Every row comes from one small tree of marks. The marks that hang from a mark follow it in brackets, in alphabetical order. Every link used is in the known rows. Which tree was each row made from?
In the rows, zero is written as 128.
Known rows:
Z(M(B D(P(V)))): [144 189 176 151 118 167 143 135 152  96  71 155 106 114 132 147 155  81
 100 144 189 140 157 172 154 166 140 166 132  90 114 131  85 132 157 123
 158 146 163 147 100 113 132 107 148 129 164 164 140 164 121 157  99 104
 125 191 126 175 116 128 117 121 129 133 126 142 141 130 136  95]
Z(M): [135 160 196 148 122 174 121 121 137 114  96 134 132 111 152 145 167 110
 121 168 179 135 130 150 157 134 116 151 125 119 123 141  91 116 160 132
 160 115 156 125 116 109 146 104 152 121 144 150 131 129 133 149 146 121
 142 166  87 149 108 108 122 103  98 121 147 153 128 145 139 116]
V(P(Z(M(B(G(F)) D)))): [165 179 163 160 117 174 146 114 136  94  63 160 124 108 160 199 165  95
  96 164 219 143 136 180 159 140 170 178 148 134 122 133  89 121 152 131
 137  98 171 162  96  90 129 126 138 117 135 141 142 136 115 138 120 111
 110 169 129 145 123 133 138  95 141 129 139 132 124 137 142 114]
F(G(B(M(D(P))) C(J) K)): [157 143 170 174 117 154 131 112 145 132  73 162  89 119 182 141 122 103
 122 177 207 186 139 177 119 148 131 151 114 111 147 122 134 167 165  82
 138  99 193 153 114  85 109  97 198  74 185 212 107 172 112 142 143 139
 123 205 118 176  98  96 139 130  96 178 185 116 133 135 159 103]
P(V Z(M)): [123 168 180 147 134 178 145 111 152  88  85 155 132 126 149 146 168  94
 123 162 180 132 140 164 157 138 123 136 122 127 115 154  86 112 174 146
 162 133 183 143  91  95 144 109 163 122 137 134 116 142 136 163 130 105
 147 166 101 149 131  84 127  93 120 133 143 155 135 142 124 123]
L(J(C(G))): [138 164 185 142  95 179 132 123 138  98  60 132 124 101 140 128 150 129
 126 179 192 146 139 142 169 151 136 144 127 140 146 158  95 119 146 154
 157 123 150 117  96 111 165 140 131  84 175 143 132 149 134 163 100 116
 115 166  95 145 120 105 123  91 111 155 140 123 119 171 145 114]
D(M P(V Z)): [138 176 175 131 132 172 150 107 158 102  89 148 109 124 155 142 160  88
 122 156 164 152 133 177 132 148 122 136 121 108 122 177  88 130 155 146
 179 149 165 142  91  88 147 107 137 122 139 124  87 170 131 175 107  99
 125 184 124 157 113  71 132  78 122 149 133 151 151 110 122 126]
Z(M(B(G(F K)) D V) P): [172 172 172 175 116 180 140 127 152 118  55 171 137  92 165 169 141 104
  74 152 213 145 173 168 162 130 158 199 135 121 124 131  86 118 159 109
 132  83 180 165 101  87 120 108 180 110 150 170 157 117 105 126 125 139
 110 204 117 166 118 162 119 131 125 141 138 113 127 134 172  80]
P(V Z(M(B(G(F K)) D))): [153 172 156 173 132 171 164 116 148  89  47 194 120 116 164 171 150  93
 100 146 211 144 158 187 157 146 162 166 144 143 122 136  85 134 164 121
 135 100 202 184  91  78 120 119 173 102 140 151 133 140 114 149 111 116
 120 184 132 172 140 112 130 113 148 155 150 125 126 135 142  91]
K(G(B(M(Z)) C(J(L)) F)): [157 133 199 157 133 153 135 124 135 121  58 161  97 120 184 115 134 162
 111 197 224 188 116 185 146 158 146 134 114 129 145 150 111 121 163  93
 114 101 205 157 112  87  95 128 154  52 198 153 112 132 116 125 132 148
  84 161 122 154 112 125 153 148 105 167 154 112 121 165 159 105]
D(M): [144 166 182 128 123 173 126 114 138 111  98 126 114 117 157 142 159 106
 118 172 165 150 120 143 140 139 114 146 124 117 129 154  94 120 145 140
 166 115 145 127 113  91 140 114 128 118 138 126 118 154 133 155 137 118
 120 169  96 158 107  99 118  92 113 128 141 146 142 120 143 121]
T(F(G(B(M) C(J(L)) K))): [157 123 196 178 117 146 130 108 151 128  71 156 102 115 179 112 130 133
 134 204 207 192 136 174 122 141 123 140 107 141 153 121 119 133 165  99
 130  87 218 172 118  65 113  97 183  80 182 183 114 172 119 144 148 161
 135 187 104 141 102  86 142 126  86 166 181 114 137 153 185 116]
D(M(Z)): [142 164 183 125 115 176 130 112 134  99  97 127 114 121 161 136 145 105
 112 168 179 152 127 151 148 137 123 143 128 101 136 151  95 109 143 124
 143 115 130 126 120 101 132 123 120 119 147 123 121 155 133 166 121 117
 108 186 105 161 112 114 113 116 129 120 139 142 149 122 152 114]
P(V Z(M(B(G(C K)) D))): [161 162 160 176 133 166 165 112 149  81  60 197 128 123 169 162 162  92
 105 158 221 157 161 193 163 148 152 151 128 127 114 124  89 122 177 121
 129 104 205 193 100  74 130  93 188  99 143 146 126 151 117 154 111 121
 119 193 109 180 141  99 115 124 143 156 165 135 143 135 154 102]
K(G(B(M(Z(P))) C F)): [168 132 187 148 144 176 162 129 135 133  63 155 111 117 209 135 132 147
  97 196 212 179 148 160 146 137 150 153 122 120 115 139 112 124 177  67
 125  97 210 138 116  97  90 125 168  64 177 130 104 124 103 135 136 125
 122 171 104 161 113 128 146 153 108 168 157 129 125 137 160 103]
M(B(G(C))): [175 157 180 159 110 152 140 121 130 107  81 153 106 114 167 145 158 128
 119 185 202 162 140 165 158 157 135 153 131 101 121 124  89 115 139 128
 132  94 166 153 120  81 135 100 142 111 128 125 122 133 130 144 121 122
 122 178 104 150 114 111 121 115 126 150 160 148 133 120 147 122]
K(G(B(M))): [156 158 164 149 133 160 140 115 146 116  71 132 112 109 179 139 134 135
 118 192 190 162 126 154 147 148 138 147 122 127 131 143 110 141 171  99
 151  94 180 118 116 106 126 112 159  88 164 127 107 144 117 119 136 132
 130 161  97 160 111 107 129 108 100 165 157 126 100 143 136 115]
C(G(B F K) J): [142 145 184 156 143 167 146 122 147 133  61 141  87 119 186 122 137 128
 108 182 197 151  95 134 138 145 140 127 117 155 173 141 130 143 147  90
 158 107 210 129 104  69 111 132 163  72 178 185 115 159 133 130 137 152
 111 177 113 160 112 100 136 109 106 168 154 100  99 154 134 112]
T(F(G(K))): [151 139 170 168 117 157 123 116 139 118  80 120 117 110 160 127 148 113
 130 182 170 152 149 145 131 129 117 168 126 139 148 122 103 132 162 119
 161  92 179 136 121  86 133 104 152 111 143 147 113 176 127 160 140 131
 163 176 101 136 100  73 125  98 110 143 163 138 136 139 166 126]
J(C(G(B F K)) L): [156 130 197 167 113 161 144 128 145 146  44 152 112 104 166 105 128 134
 116 197 207 165 116 152 155 148 130 133 101 175 165 161 105 126 161 109
 158 122 204 158  91  75 124 145 132  42 209 162 124 156 112 137 119 134
 102 162 105 141 105 128 132 109 111 171 146  91 114 171 166 117]
K(G(B(M) C(J(L)) F)): [157 138 200 157 141 151 130 130 138 138  69 157  91 118 190 121 144 162
 121 200 215 186 110 177 140 155 135 137 109 145 142 154 108 131 165  97
 131  92 211 159 105  80 107 123 164  56 187 159 109 128 118 116 141 151
  96 146 115 145 103 112 160 124  93 179 157 113 115 159 149 116]
K(G(B F)): [153 140 173 156 145 163 135 136 126 133  68 135  97 114 187 135 154 151
 111 197 186 155 116 148 142 147 137 154 121 141 139 151 104 134 172  95
 157  95 187 124 109  97 113 125 133  79 159 129 102 137 119 126 147 131
 123 142 114 153 105 109 144 105 122 165 143 129 107 139 128 119]
K(G(B C(J) F)): [148 130 189 160 149 159 139 139 129 137  72 152  82 125 200 121 168 157
 111 199 199 166 102 157 131 155 137 140 113 139 145 138 115 129 167  89
 149  96 207 136 110  77 106 114 153  66 166 155 100 135 133 128 142 150
 106 158 116 156 106  95 152 124 110 172 160 127 118 140 132 125]
D(P(V)): [142 173 176 136 129 158 141 119 148 110  76 129 104 119 142 124 159 106
 122 158 166 144 140 158 145 162 117 149 121  96 121 148  92 141 154 137
 176 143 165 122  98  98 143 106 134 115 150 140 107 158 131 162 112 105
 145 170 106 157  99  91 139 101 123 158 135 152 133 120 125 122]
J(C(G)): [146 160 193 147 101 162 134 129 141 112  74 132 123 107 143 125 146 104
 122 175 186 146 122 138 171 150 117 140 106 136 145 147  97 119 151 141
 166 131 155 118  97  97 158 132 131  90 170 141 135 159 133 157  96 108
 123 169  91 137 113 106 116  89 107 142 146 125 125 153 142 132]
D(M(B Z(P))): [150 171 187 127 120 188 144 117 152 103  88 131 117 110 160 142 146  97
  81 162 196 148 158 139 142 138 142 150 135  84 129 144  89  96 136 108
 134 126 146 136 114 110 122 122 137 138 142 127 131 160 121 164 109 120
 113 205 111 169 122 146  94 129 129 113 131 132 159 102 161 103]
V(P(Z(M))): [142 169 188 144 126 176 140 101 143 101  91 131 147 109 157 167 180 104
 111 181 188 141 119 162 154 130 130 143 133 133 128 142 100 110 170 142
 165 126 170 135  99  95 145 110 149 117 139 135 120 145 129 152 137 115
 135 156  92 132 113 111 130  77 121 117 143 156 130 149 142 134]
V(P(Z(M(D)))): [139 179 171 145 122 178 140 108 136  95  83 139 145 111 150 181 173  81
 104 166 198 140 129 167 163 139 133 160 131 132 132 136 107 121 172 136
 163 121 161 140  98 109 140 118 144 118 147 146 133 152 121 157 133 113
 124 162  97 138 112 120 127  88 132 126 139 146 140 153 146 127]
M(B(G) V(P)): [185 185 164 154 111 152 130 108 149  97  75 125 127 100 143 163 154 123
  88 190 204 150 130 166 167 156 153 177 143 107 125 118  87 119 134 148
 135  97 151 142 101  86 155 103 124 126 137 120 153 140 137 130  99 126
 101 178 106 132 111 151 129  94 154 129 131 130 130 131 142 120]
M(B D V(P(Z))): [164 202 154 148 109 164 139  97 155  75  70 127 143  93 145 171 168  91
  73 173 218 146 147 168 174 155 152 167 118 122 142 132 102 117 155 149
 151 118 153 158  89 106 132 126 120 128 149 126 148 162 127 152  99 109
  79 188 122 127 122 151 123  91 175 128 131 127 148 148 144 127]
T(F(G(B C))): [155 119 183 175 110 159 135 127 129 125  91 130  96 115 183 122 150 133
 132 213 181 167 147 149 121 142 115 160 109 130 129 123 116 116 170 105
 147  95 192 144 126  82 120 101 133 104 150 139 108 166 127 164 156 129
 149 178 104 139 102  76 132 117 105 151 170 149 145 130 163 132]

Write each row's tree:
[174 141 199 171 122 145 125 111 139 124  60 173  98 114 169 126 156 147
 114 178 222 181 124 185 151 157 143 143 125 132 152 137  88 118 131 120
 121  88 201 187 103  58 114 115 158  75 159 171 125 128 125 133 126 155
 100 171 123 150 112 114 140 129 124 166 158 116 127 142 165 109]  M(B(G(C(J(L)) F K)))
[161 184 164 171  94 167 123 121 148  85  75 159 130 106 140 175 139  97
  91 162 207 138 154 179 174 150 144 184 131 100 128 135  79 112 147 136
 130  91 140 152 109 104 149 105 147 134 148 144 170 125 129 131 111 126
 101 199 116 160 126 154 112 113 126 119 137 127 134 138 147  91]  Z(M(B(G) D V))
[152 171 181 135 105 178 130 114 150  87  90 126 127 115 153 142 145 109
  98 173 182 152 137 161 159 136 125 155 118 101 135 158  88 105 145 140
 140 113 126 133 112  93 134 119 112 126 155 121 138 146 141 156 108 115
  90 200 108 153 118 132 114 112 142 113 131 135 157 129 153 107]  D(M(V Z))
[158 192 162 148  97 166 125 117 152  79  74 128 121  97 142 154 151 104
  82 166 205 140 155 152 177 158 135 176 113 106 144 135  94 120 144 140
 142 106 137 147 101 114 130 126 126 130 153 140 161 149 131 147 107 114
  89 192 120 148 122 147 115 120 158 137 129 125 139 140 142 102]  M(B D V)
[172 192 140 159 107 155 153  72 160  79  58 152 153 100 161 182 138  95
  94 168 217 165 142 188 170 134 150 177 131 138 133 133 107 147 164 140
 138  81 168 160  92  78 144 115 168  99 153 137 135 150 114 132 113 125
 102 185  98 141 118 128 132  89 142 160 162 112 123 150 153 112]  B(G(K) M(D V(P(Z))))
[164 171 173 151 111 176 153 101 161 109  59 164 105 104 201 160 131 106
  98 175 212 177 147 200 157 141 142 164 102 132 127 163 113 143 179 109
 146 108 185 165  84  81  98 128 134  81 178 150 107 126 111 142 132 113
  89 196 136 151 110 108 162 120 128 177 156 137 137 144 136 108]  G(B(M(D(P(Z)) V)) C F)
[172 166 178 141 112 170 141 123 136 115  74 154  89 114 165 154 131 112
 103 161 192 167 138 190 135 146 164 160 149  82 121 151  81 123 119 115
 126 107 143 140 114  85 126 118 107 119 142 128 122 141 122 144  94 119
 100 203 146 170 108 125 124 115 132 133 126 140 140  97 149 101]  D(M(B(G(F)) Z) P)
[151 170 166 140 122 170 173 131 155 104  42 157  87 122 172 139  97  94
 106 158 203 158 138 166 155 164 161 158 124 113 125 142 117 162 157  88
 141 134 183 127 104  93  98 148 134  84 204 152 126 167 117 158  96 101
 108 199 132 176 116 130 149 137 124 168 129 108 115 140 130  82]  C(G(B(M(D(P(V)) Z)) F))
[163 128 187 158 139 168 154 117 132 140  68 149  96 116 208 121 164 145
 113 204 198 171 123 151 139 133 128 143 113 153 135 132 117 131 176  89
 155  97 216 157 117  67  90 110 142  63 165 155  96 134 117 139 163 136
 121 166 102 157 105 101 144 132 135 172 171 137 118 145 154 122]  G(B C F K)
[167 153 181 169 113 146 125 109 141 116  58 187 113 115 176 146 133 129
 126 166 223 189 127 193 156 154 142 158 123 143 144 140 103 148 142 124
 119  75 198 176 108  61 111 122 179  63 178 184 128 127 112 132 145 143
 105 169 109 155 110 110 153 134 104 180 169 107 122 147 171 100]  B(G(C(J(L)) F K) M(D))
[152 176 166 154  79 172 153 121 162  86  44 143 128  99 156 139 101  90
  92 186 226 160 147 160 187 155 142 159 101 121 150 142 115 128 163 111
 124 112 150 134  95 100 126 143 132  82 215 146 173 158 118 145  76 112
  75 217 108 158 123 162 113 128 132 144 146  92 126 171 162  94]  J(C(G(B(M(D V Z)))))
[167 136 196 159 117 147 132 101 138 109  58 178 116 122 179 132 127 143
 119 177 227 189 123 199 159 144 144 138 130 127 145 143  97 131 142 121
 107  80 196 168 110  57 115 121 173  62 179 166 125 120 118 134 125 147
 105 179 112 152 114 115 150 141 110 167 167 115 125 154 178 105]  B(G(C(J(L)) F K) M(Z))
[177 129 179 159 133 160 141 115 127 130  66 166 112 120 190 137 157 144
 126 180 195 175 128 172 150 135 132 156 126 143 127 137  95 137 157 122
 144  79 193 157 116  57 116 110 151  72 141 143 102 120 119 136 150 135
 128 160  94 150 104  86 148 116 119 172 174 144 121 131 155 124]  B(G(C F K))
[150 149 184 155 120 155 123 118 133 107  93 150 109 123 169 139 161 130
 126 174 197 163 114 159 148 154 120 139 124 102 139 132  98 122 138 136
 138  95 171 131 108  76 144  95 162 101 136 155 118 135 141 149 134 137
 129 175  98 152 108  84 132 109  98 153 171 144 135 127 136 129]  B(G(C(J)))
[152 157 170 149 131 168 147  96 155 116  66 137 120 107 188 133 131 123
 121 184 193 164 127 143 149 141 135 139 126 138 138 136 116 148 167  93
 156  97 197 138 112  89 117 108 168  88 163 156 108 147 115 133 150 135
 134 180  88 166 111 107 121 118 113 163 166 127 106 152 147 111]  G(B(M) K)
[147 182 166 163 117 174 146 134 154  95  73 171 126 112 144 162 144  88
  97 143 201 138 176 154 159 156 146 178 141  86 109 127  78 121 148 117
 137 115 175 149 105 108 143  97 181 133 139 147 153 146 113 158 115 110
 144 191 103 177 129 140 107 127 112 140 135 129 142 110 149  88]  Z(M(B(G) D) P(V))
[139 181 157 134 120 172 154 116 155  79  64 146 133 111 157 142 126  86
  97 146 208 152 178 141 170 154 135 162 128  91 121 134 103 138 161 116
 139 126 168 135  99 116 119 130 168 115 164 141 143 155 112 177 109  92
 139 195  97 171 129 143 120 152 127 148 140 124 141 131 152  95]  B(M(D Z(P(V))))
[159 132 201 158 124 164 147 103 149 120  57 165 104 124 200 113 129 144
 107 197 230 191 120 182 151 146 148 124 112 141 153 141 119 129 160  87
 120  99 219 174 107  70  79 122 160  53 200 176 113 136 118 137 139 151
  95 184 115 157 114 129 149 163 121 170 165 114 124 171 171 103]  G(B(M(Z)) C(J(L)) F K)
[149 125 203 168 140 151 128 138 127 143  68 150  88 124 184 112 162 165
 117 202 206 178 105 169 138 160 130 134 103 143 154 153 107 119 162 103
 144 103 208 153 106  83 107 118 145  59 183 159 101 137 126 127 148 149
  93 145 117 139 101 109 156 125 105 174 150 116 125 150 152 120]  K(G(B C(J(L)) F))
[190 147 191 154 130 164 152 122 137 141  69 176  85 118 183 146 155 125
 112 172 191 182 130 197 133 135 151 157 139 116 112 141  90 133 141 106
 137  98 184 167 119  52 115 103 138  90 143 148  99 141 115 130 115 137
 101 192 128 174 100 101 134 111 125 159 155 135 138  96 160 111]  D(M(B(G(C F K))) P)
[155 174 167 139 124 177 159 126 153  93  74 156 111 120 154 147 133  98
  90 157 194 157 163 152 137 156 149 155 145  73 111 140  75 104 130 120
 125 120 162 151 104  89 135 108 152 137 134 113 132 159 121 166  93 110
 122 206 110 181 131 140 102 131 132 133 128 127 157  87 152  99]  D(M(B(G) Z(P(V))))
[143 191 172 160 105 177 131 110 159  69  76 152 145  98 147 174 159  79
  83 154 214 130 159 178 173 143 139 167 115 118 135 145  87 108 164 141
 141 115 152 158  92 115 132 119 145 135 146 145 154 142 132 149 110 110
  95 199 125 150 133 138 109 102 141 115 133 135 140 150 141  98]  P(Z(M(B D V)))
[170 144 159 180 102 154 140 112 155 110  64 153 117 102 186 139 125 118
 113 204 207 180 168 177 143 130 127 187 103 146 134 113 121 146 184  97
 131  78 193 171 119  74 109 101 166  89 183 163 134 168 110 142 142 139
 122 206 101 152 112 105 136 136 122 164 180 119 143 151 183 106]  T(F(G(B(M(D V)) C K)))
[157 181 168 140 118 169 137  89 152  89  84 114 147 103 151 155 176 111
  90 186 192 145 128 157 165 138 126 154 116 131 140 147 102 117 166 159
 165 119 161 137  83  91 150 118 123 116 144 118 122 148 137 152 117 116
 105 167 104 114 114 118 137  74 153 132 138 142 136 150 136 138]  M(V(P(Z)))
[166 124 176 174 118 155 147 112 145 125  72 148 107 110 196 129 129 128
 133 214 192 180 147 162 128 126 126 157 120 144 125 113 122 142 176  86
 139  82 213 159 127  69 107  95 174  84 166 155 106 167 113 147 156 140
 155 188  94 155 107  74 136 127 104 165 189 134 129 145 179 120]  T(F(G(B(M) C K)))
[141 144 181 160 114 181 155 121 141 132  36 149 108  97 178 123 137 146
 114 199 206 159 131 146 156 140 152 140 124 174 156 158 114 136 164 104
 155 109 195 142  97  82 127 146 139  47 197 167 117 145 122 149 125 139
 105 168 107 161 120 109 139 111 119 176 144 102  99 181 158 107]  L(J(C(G(B F K))))
[145 155 203 150  93 156 127 123 143 115  70 130 126 102 130 116 140 111
 134 178 191 152 125 151 174 159 111 133  99 142 150 162  89 111 142 151
 158 138 151 133  93 103 163 138 121  79 188 139 138 157 128 156  97 112
 108 156  92 124 106 118 118  88 101 147 136 111 132 163 156 128]  J(C(G) L)
[163 130 197 168 124 148 124 112 130 133  69 169 107 118 174 121 157 150
 126 179 210 180 112 183 146 145 131 140 116 138 151 145  94 126 145 128
 135  81 205 168 108  57 118 113 161  66 157 176 112 125 128 137 145 153
 109 158 108 144 101  97 154 121 108 178 167 117 127 140 163 118]  B(G(C(J(L)) F K))
[148 140 199 156 132 142 114 127 128 120  83 144 109 121 152 116 173 148
 123 184 198 171 112 170 152 160 111 135 105 126 150 148  99 112 155 136
 147 114 179 144 108 100 134 107 158  79 166 150 109 149 134 137 127 143
 105 146 103 133 101  99 135 109  98 159 148 129 135 152 151 129]  K(G(C(J(L))))
[166 154 194 163 101 165 148 116 169 134  38 155 126  92 169 116 112 133
 112 199 218 171 125 175 173 142 139 145  96 178 148 163 103 131 164 117
 141 104 202 167  85  67 129 144 144  44 222 160 144 137 106 119 102 136
  78 181 102 138 116 144 142 110 110 167 148  74 110 184 172  99]  J(C(G(B(M(V)) F K)) L)
